What can hang from each mark:
j_869: j_149 j_701
j_23: j_149 j_701
j_149: j_432 j_869
j_432: j_149 j_701
j_386: j_149 j_701
j_701: j_386 j_432 j_869

Known rows, with every way that one mark hangs from another:
j_23(j_149(j_432) j_701(j_386 j_869)): [ -0.1  14.1   4.7  52.9  24.8 -11.7  34.7   4.8  -3.4  22.2  -9.5  38.6
 -36.5  -0.4 -20.3  -2.6  -5.7 -15.7 -42.9   3.7 -38.3  39.6 -31.9  11.7]
j_23(j_149(j_432 j_869) j_701(j_386)): [  0.4  16.6 -11.2  18.9  18.0   1.6  26.0   9.9  -9.3  27.1 -16.0   4.8
 -26.4  -7.0   3.9   1.0 -22.3  34.0 -47.0 -29.6 -29.5  40.0 -34.0  -4.3]
j_386(j_149(j_869) j_701): [-42.2  15.2   4.9 -23.6 -33.0   4.1 -12.7 -27.6 -20.1   9.1   9.0 -18.4
  -9.7 -16.3   8.0   2.1  -2.7  75.5 -14.4  27.1 -18.0  50.3   0.8 -19.8]
j_149(j_432 j_869(j_701)): [ 17.8  12.1 -12.8   8.5 -10.8  45.1  21.3  45.2 -29.6  13.1 -16.9  -6.3
   7.4 -27.8  50.1  27.5   8.6  56.0  12.7  15.4  -9.1  18.2 -10.9   7.2]
j_869(j_149(j_432(j_701))): [-21.2   4.3 -12.6  15.2  20.5   0.0   9.8  61.5  -6.4  11.7   5.0   4.2
 -18.7 -27.3 -53.0  22.4   6.2  -6.0 -17.6  13.2   0.1 -18.5  -4.4 -19.6]
j_432(j_149(j_869)): [ -6.0 -11.4  -3.8 -16.6 -28.2  -4.0  -0.4  13.5 -23.6   2.3  18.4 -45.1
   4.8 -18.6  57.6  23.6   7.2  36.8   1.4   5.5  14.1  26.6 -20.0 -11.1]
j_23(j_149(j_432) j_701): [  3.6   5.1   9.8  31.2  22.8 -19.0  25.4  20.9  23.5  29.8 -11.3  15.5
  -4.9 -16.4  26.1  17.2 -26.4 -15.7 -55.3  -0.8 -11.1  31.6 -44.0 -12.7]
j_149(j_432): [ 14.2  -6.7 -21.2  29.5  -0.8  19.5  18.6  34.6  19.1  11.7  -8.5   7.3
   0.7 -16.8  22.4  34.5  -8.3   3.5 -29.4  21.3   2.0  30.4  -5.9 -28.8]
j_23(j_149 j_701(j_869)): [-17.0   9.5  41.7   3.0  11.3 -38.7  26.5  -2.5  -9.1  18.9  -0.1   4.4
 -12.8 -16.4   2.7   1.6  -2.9  -9.9 -24.4  21.7 -22.4  45.9 -43.2  27.7]
j_432(j_149): [-10.1  -7.7   2.6   7.7 -20.7 -21.9   2.5  14.2   4.8   5.2  17.8 -23.2
  -5.7 -11.9  53.1  21.5   8.5  -9.9 -20.5  14.3  18.1  15.4 -14.7 -30.9]
j_701(j_386 j_869): [-11.5  12.6  -4.9   9.6 -14.7   1.9  19.9  -6.0 -23.5   1.6  -7.2   7.4
 -35.1  -2.1 -27.4   2.8  21.2   5.6 -19.5  26.3 -27.7  45.3   4.9  -2.9]
j_23(j_149): [ -7.3   1.4   2.8  -4.7  14.9 -31.0  12.2   1.6  11.3  12.0   0.2 -19.9
  -5.0  -1.3   4.9  21.7   9.8  -9.9 -21.0   6.8 -11.0  32.6 -29.7 -35.0]
j_386(j_149(j_432(j_701))): [-29.0   3.3 -11.1  29.6 -12.9  -2.2  -2.1  17.7   6.7  16.6   8.0  13.2
 -19.8 -10.8 -16.9  16.5   4.3  36.9   0.6  20.6  -4.2   4.8  -4.8 -18.5]
j_149(j_432(j_701(j_386 j_869))): [ -2.0   9.9  -6.8  35.7  17.8  15.8  17.2  27.5 -22.9  10.8  -8.2  39.8
 -37.8 -10.7 -66.4   4.5  12.2  17.2  -9.8  24.0 -21.0  12.5   5.4  10.0]
j_432(j_149 j_701): [-21.4   0.0  19.2  -6.5  -3.7 -27.9  -6.0  25.7  -5.7  11.7  17.4 -10.2
 -12.4 -21.1   7.1   9.3   8.8   7.3  -9.2  12.2  25.6 -11.9 -17.1 -19.1]
j_432(j_149(j_869(j_701))): [ -5.2  10.0  12.0 -10.8 -29.3   8.3   4.5  24.3 -42.2   6.8   9.2 -36.5
   2.1 -20.9  76.0  14.3  27.0  46.6  22.0   4.3  11.0   0.5 -17.4   6.0]
j_386(j_701(j_432(j_149) j_869)): [ -2.2 -17.2  29.6  -0.1  11.8  11.2  -6.7  13.2  -5.6   3.9  22.5  12.7
 -14.3 -22.3  -0.5  -0.3   5.6 -34.5 -20.1  46.4  -3.6  12.8  -8.1 -18.3]
j_149(j_869): [ -4.5   1.0  -6.8 -37.6 -25.0  15.0  11.8  11.0 -21.1   8.5  -6.7 -34.4
   7.6 -23.5  24.0  25.0   3.1  56.2  -3.5  12.6  -4.1  49.1 -10.6  -8.0]
j_149(j_869(j_701(j_386 j_432))): [ -3.4  32.9  -7.8 -34.6 -15.2  54.4  14.1  26.9 -30.2  13.7 -28.2  -5.4
 -32.6 -10.7  -3.0  -2.3  19.0  39.9   0.2 -11.8 -30.4   8.6   3.6 -24.0]
j_432(j_701): [-22.3  12.5  18.6 -24.5   1.4 -11.3   6.1  24.8  -5.4  16.4  -5.0  -0.1
  -8.9 -26.2 -25.2  11.9   2.8  24.7 -15.3  18.7   6.2   8.0  -6.9 -17.3]
j_701(j_432 j_869(j_149)): [-19.3 -10.9   2.6 -14.6   1.6  14.0  15.1  40.0 -12.1  -6.9  11.8 -16.0
 -27.0 -17.8 -49.0  20.5  26.7 -42.8   2.7  35.2 -22.9  12.6  -1.4  -8.0]
j_149(j_432 j_869(j_701(j_386))): [  9.0  31.4 -27.5  21.4 -12.5  51.1  24.4  32.8 -35.6  14.6 -26.0   6.6
 -23.4 -10.0  20.3  11.5  13.8  57.8  -3.3  -5.1 -24.1  15.7   2.3  -4.5]
j_701(j_386 j_432): [ -5.0  11.4 -18.8 -14.3  -6.2  27.0  12.5  13.9  14.8  11.2 -16.7   8.1
 -37.8   1.3 -29.1   6.4   2.2 -17.3 -42.6  -5.3 -24.1  23.7   5.7 -61.4]

Rows:
[-22.1  23.9   4.6 -19.0  -2.0  23.4  14.1  58.9  -9.9   7.7  -8.2 -14.1
 -27.0 -18.1 -11.9  15.9  27.8 -30.0  -3.7  10.3 -15.4 -22.0  -0.4 -33.8]
j_869(j_149 j_701(j_432))
[-47.3  33.9  11.1   6.8 -15.9 -18.9  28.3   9.6 -32.1   9.8  -0.8   7.0
 -48.8 -14.7 -47.3 -15.2   9.6 -11.9 -48.1  10.8 -32.4  28.5  -3.8  16.2]
j_23(j_701(j_386 j_869(j_149)))
[-43.8  10.0  20.5  13.7 -22.7  -9.7  -4.1 -32.9 -12.2   5.3  14.4  13.1
 -21.5 -10.3 -17.0  -2.3  11.8  27.1 -11.0  59.5 -23.2  50.2   3.4  -0.4]
j_386(j_149 j_701(j_869))
[-25.4  35.4 -32.0  59.3 -32.9  19.8  11.2   3.5  -6.9  15.4 -10.6  21.9
 -48.4  13.5  16.0   3.8  25.6  29.8  -5.3   4.1 -29.8   8.5   8.6 -28.1]
j_869(j_701(j_386(j_149(j_432))))
[-31.6   4.6   4.1 -40.8 -24.0  29.7 -16.3 -11.6  -5.8   7.5   4.6 -11.6
 -15.6 -17.0  -9.6   3.6  -4.8  50.6 -10.7  22.3 -23.2  34.5  -1.2 -39.0]
j_386(j_149(j_869) j_701(j_432))
[-24.0  21.9  14.0  -6.7   4.0  -6.5  10.8   5.1 -31.7  10.6  -6.4  22.2
 -40.9  -8.6 -72.3  -9.6  21.8  22.1  -6.4  22.7 -22.8  17.5   4.1   8.2]
j_432(j_701(j_386 j_869))
[-22.3   7.2 -14.8  -2.5   2.9  17.6  16.0  24.1 -18.1  -3.8   3.5   0.2
 -54.1  -0.1 -79.0   2.1  31.6 -38.4 -15.3  14.6 -38.7  13.2   8.8 -20.8]
j_701(j_386 j_432 j_869(j_149))
[-13.7  16.7  25.8  -1.5  20.8 -10.2  24.9  -4.5   0.1  19.5  -9.9  22.8
 -48.6   0.1 -44.9 -16.0  -2.0 -30.8 -39.9  -3.1 -43.7  34.2 -31.3  -4.2]
j_23(j_149 j_701(j_386 j_432 j_869))
[-28.3  30.1  21.1   7.6 -24.5  -8.9  27.1  -5.9 -18.3  14.6 -13.4  27.1
 -37.3 -13.0 -17.1 -16.2  -6.3  11.9 -49.6  17.8 -29.1  49.2  -7.5  16.8]
j_23(j_701(j_386 j_869))
[ -6.2  -8.1  19.9  -9.9  10.3   8.2 -11.9  17.6  15.5  11.9  14.5   2.6
 -10.8 -20.9  16.0   5.8  -7.9 -31.1 -44.3  22.6   8.3   2.8  -8.6 -58.6]
j_386(j_701(j_432(j_149)))
[-13.2   4.4 -37.1  50.2   5.1  13.5  24.7  32.6 -21.9  -1.3   3.3  11.5
 -44.3  -0.1 -54.6  17.2  27.3 -22.1 -17.9  18.1 -32.1  20.5   7.7  -2.1]
j_701(j_386 j_869(j_149(j_432)))
[ -8.9  19.7  -1.5   7.5  -9.7  21.2   3.8  26.5 -10.2  10.6  -2.1   2.9
 -43.6   0.2  25.5  -3.0  28.1 -24.3 -15.5 -12.1  -7.9 -25.7  -4.6 -47.9]
j_869(j_701(j_386 j_432(j_149)))
[ -7.0  -0.9 -15.9   3.6  -7.6   7.1   0.3  16.7   9.8   6.7   6.6  -3.5
 -40.9   5.5   6.5   3.9  11.0 -31.4 -34.6 -12.9  -4.9  -2.3  -3.5 -64.2]
j_701(j_386 j_432(j_149))
[-26.4   7.9  15.3  14.9   0.0 -22.9   1.0   6.4 -35.5   3.6  21.2  10.1
 -46.4  -4.4 -38.4  -7.8  31.5   5.5  -0.1  16.3  -1.7  -4.5  -7.0   8.6]
j_432(j_149 j_701(j_386 j_869))
[-33.8   8.2  26.7 -17.7  -4.2   4.1  21.6  37.5 -11.0   9.5   4.1   1.9
 -27.7 -31.6 -36.7  -1.3   0.9 -37.0 -27.5  27.4 -24.5  16.9 -15.8  12.0]
j_23(j_701(j_432 j_869(j_149)))
[-16.1  38.6 -35.0  47.0   3.1  24.1  23.9  48.0 -18.5  11.1 -14.4  10.6
 -44.5  -5.2 -17.6   9.0  27.1 -12.0 -21.1  -6.2 -24.7 -13.7   7.6 -26.2]
j_869(j_149(j_432) j_701(j_386))
[-32.2   0.7  21.2  -4.4 -12.6  15.3  -9.4 -18.1   0.7   2.8  12.9  19.9
 -28.7 -10.8 -31.2  -1.3   8.2   4.2  -6.6  57.2 -30.1  38.1   5.8 -19.7]
j_386(j_149 j_701(j_432 j_869))
[-20.6   4.3 -17.3  16.0 -21.1  27.4  -6.4  -4.6  -9.9  11.1   8.1   2.8
  -6.2 -17.1  16.6  12.4 -12.6  68.3 -16.1  30.1 -16.6  44.0   0.6 -19.7]
j_386(j_149(j_432 j_869) j_701)
[-42.3  16.0 -12.1  25.7 -42.9  -9.9   6.8 -33.3 -18.4  -1.8   8.5   0.5
 -51.7  14.6 -28.2  -0.4  32.7  26.4  -0.1  27.5 -37.6  46.1   7.6  -5.1]
j_701(j_386(j_149) j_869)
[  4.4  16.3   9.2 -44.3 -17.4  52.6  13.9  40.9 -26.7  10.8 -19.9 -19.3
  -4.3 -27.5  25.0  14.1  15.3  38.1  16.3   9.8 -16.3  10.0  -8.8  -9.4]
j_149(j_869(j_701(j_432)))
[ -1.3  -3.4  28.6 -18.2  15.5  29.0   4.9  11.5  -0.9   7.5  -4.9  27.5
  -9.7 -29.0 -31.9   4.2  -2.5 -17.4 -26.8  54.2 -21.9  37.8   0.7 -16.0]
j_386(j_701(j_432 j_869))
[-47.0  22.1  10.5   7.4 -38.6   2.5  13.1 -20.5  -2.9  14.6  -2.3  21.6
 -61.9   0.6 -28.8 -21.7  -0.6   6.1 -29.5  14.7 -44.4  37.0  -3.1  -3.9]
j_23(j_701(j_386(j_149) j_432 j_869))
[ 21.6 -14.5 -23.6  10.1  23.1   9.3  16.7  22.9  -5.4  11.0  -3.5 -23.3
   7.3 -11.7  20.0  39.4   0.8  30.2  -0.7  -2.4 -16.0  37.1 -33.0 -11.6]
j_23(j_149(j_432 j_869))
[-39.0   8.3  22.1 -14.1  12.3 -17.7   9.4  35.7 -37.3   1.1  13.7  -9.4
 -24.8 -28.2 -77.4   9.3  31.8  -0.4  11.9  36.2 -11.0  -2.3  -4.6  23.4]
j_432(j_701(j_869(j_149)))
[ -6.2   2.2  24.8 -46.1  10.8   2.5  15.8  18.2  -0.8  23.0  -7.4 -23.7
  -5.4 -26.8   6.9   6.8 -18.3  14.1 -28.6 -15.8 -21.4  33.7 -45.0 -11.3]
j_23(j_149(j_869) j_701(j_432))
[  4.8  -8.8  11.0  23.1  15.5  12.2  16.3  41.6 -16.8  11.3   1.0  27.4
  -9.0 -30.0 -38.4  21.3   7.2  16.0  10.1  46.6  -5.5  14.9  -7.3  22.7]
j_149(j_432(j_701(j_869)))
[-24.5   5.9 -11.9  40.6 -12.1   9.2  -4.4  -4.9  18.2  15.9   4.6  23.0
 -12.1 -11.6   7.8  13.0 -13.7  22.3 -38.5  37.6 -13.5  33.5   4.5 -42.3]
j_386(j_149(j_432) j_701)
[-24.4  -1.1 -15.3   4.6 -17.3  16.0  -4.5  17.4 -19.3  10.7   9.9  -8.6
 -13.0 -17.2 -11.3  22.5   4.3  84.3  24.0  13.7  -7.9  14.7  -8.4   3.3]
j_386(j_149(j_432(j_701) j_869))
[-13.7  -8.0 -33.9  18.4 -36.9  22.6   3.6   6.6  -8.8   6.2   7.4 -21.4
  -8.0  -6.1  30.8  31.5   3.6  68.2  11.4  14.3 -13.7  42.4  -8.0  -8.2]
j_386(j_149(j_432 j_869))
[-17.8  -4.4  14.7 -32.9  -9.6  -8.4  -9.4  25.2 -35.1   8.4  20.4 -31.3
  -3.5 -29.0  13.4   9.9  11.9  54.6  11.4   3.4  22.4  -3.9 -20.2   4.2]
j_432(j_149(j_869) j_701)
[  4.2   9.3  14.3 -38.5  17.9  24.8  12.2  27.8 -21.6  12.0 -12.6 -27.8
  -7.0 -14.1  13.2  15.6  23.4  20.0  26.3  -5.8 -25.2   8.2 -31.8 -14.8]
j_23(j_149(j_869(j_701(j_432))))
[-42.1  20.5  27.9  -2.2 -17.2 -22.1  25.6  23.1 -24.3  10.4   7.7  -3.6
 -21.2 -30.3 -19.7   2.6   2.5 -13.0 -31.5  32.9 -17.9  29.7 -14.7  31.8]
j_23(j_701(j_869(j_149)))
[-48.0  49.3  -9.7  19.9 -46.1  -2.4   7.1 -16.1 -14.5   9.9  -8.0   3.6
 -50.8  15.0  10.8  -7.6  32.9  40.5  -2.2   1.8 -32.5  12.2   9.1 -30.2]
j_869(j_701(j_386(j_149)))
[-24.7   0.0  19.2 -17.1  20.9  19.3   4.6  27.2 -15.3   3.6  10.0   5.6
 -24.0 -27.3 -67.7   2.5  11.9 -37.5 -24.0  47.5 -25.4  13.3   2.7 -18.9]
j_386(j_701(j_432 j_869(j_149)))
[ -5.1  17.8 -22.3  26.4  15.7  15.9  13.2  33.1   0.0  17.5 -16.5  31.7
 -33.0  -9.5 -49.1   5.5  -2.7  17.7 -35.1   0.7 -10.2   2.3   4.1 -30.5]
j_149(j_432(j_701(j_386)))
[ -9.7  20.1 -16.3  34.0   1.5  20.0  23.9  62.8 -13.8  12.7  -6.4  -0.9
 -14.6 -19.5  12.4  25.9  22.5 -13.0  -7.2  16.3  -9.3 -14.7  -2.9 -15.0]
j_869(j_149(j_432) j_701)
[ -1.3 -10.7  13.6 -36.0   0.7  27.4 -15.3  18.4 -11.3   8.7  14.5 -17.7
  -0.8 -28.2  23.0   4.9  -9.5  15.1 -25.3  13.6   5.8  12.3 -12.2 -36.7]
j_386(j_701(j_432(j_149(j_869))))
[-33.4  17.8 -16.2  13.3  -8.4 -10.6  20.3  11.4 -33.4  -4.8   6.6  -6.2
 -48.8   0.4 -60.7   4.4  34.4 -16.8 -16.4  19.1 -32.3  24.7   9.5  -4.6]
j_701(j_386 j_869(j_149))
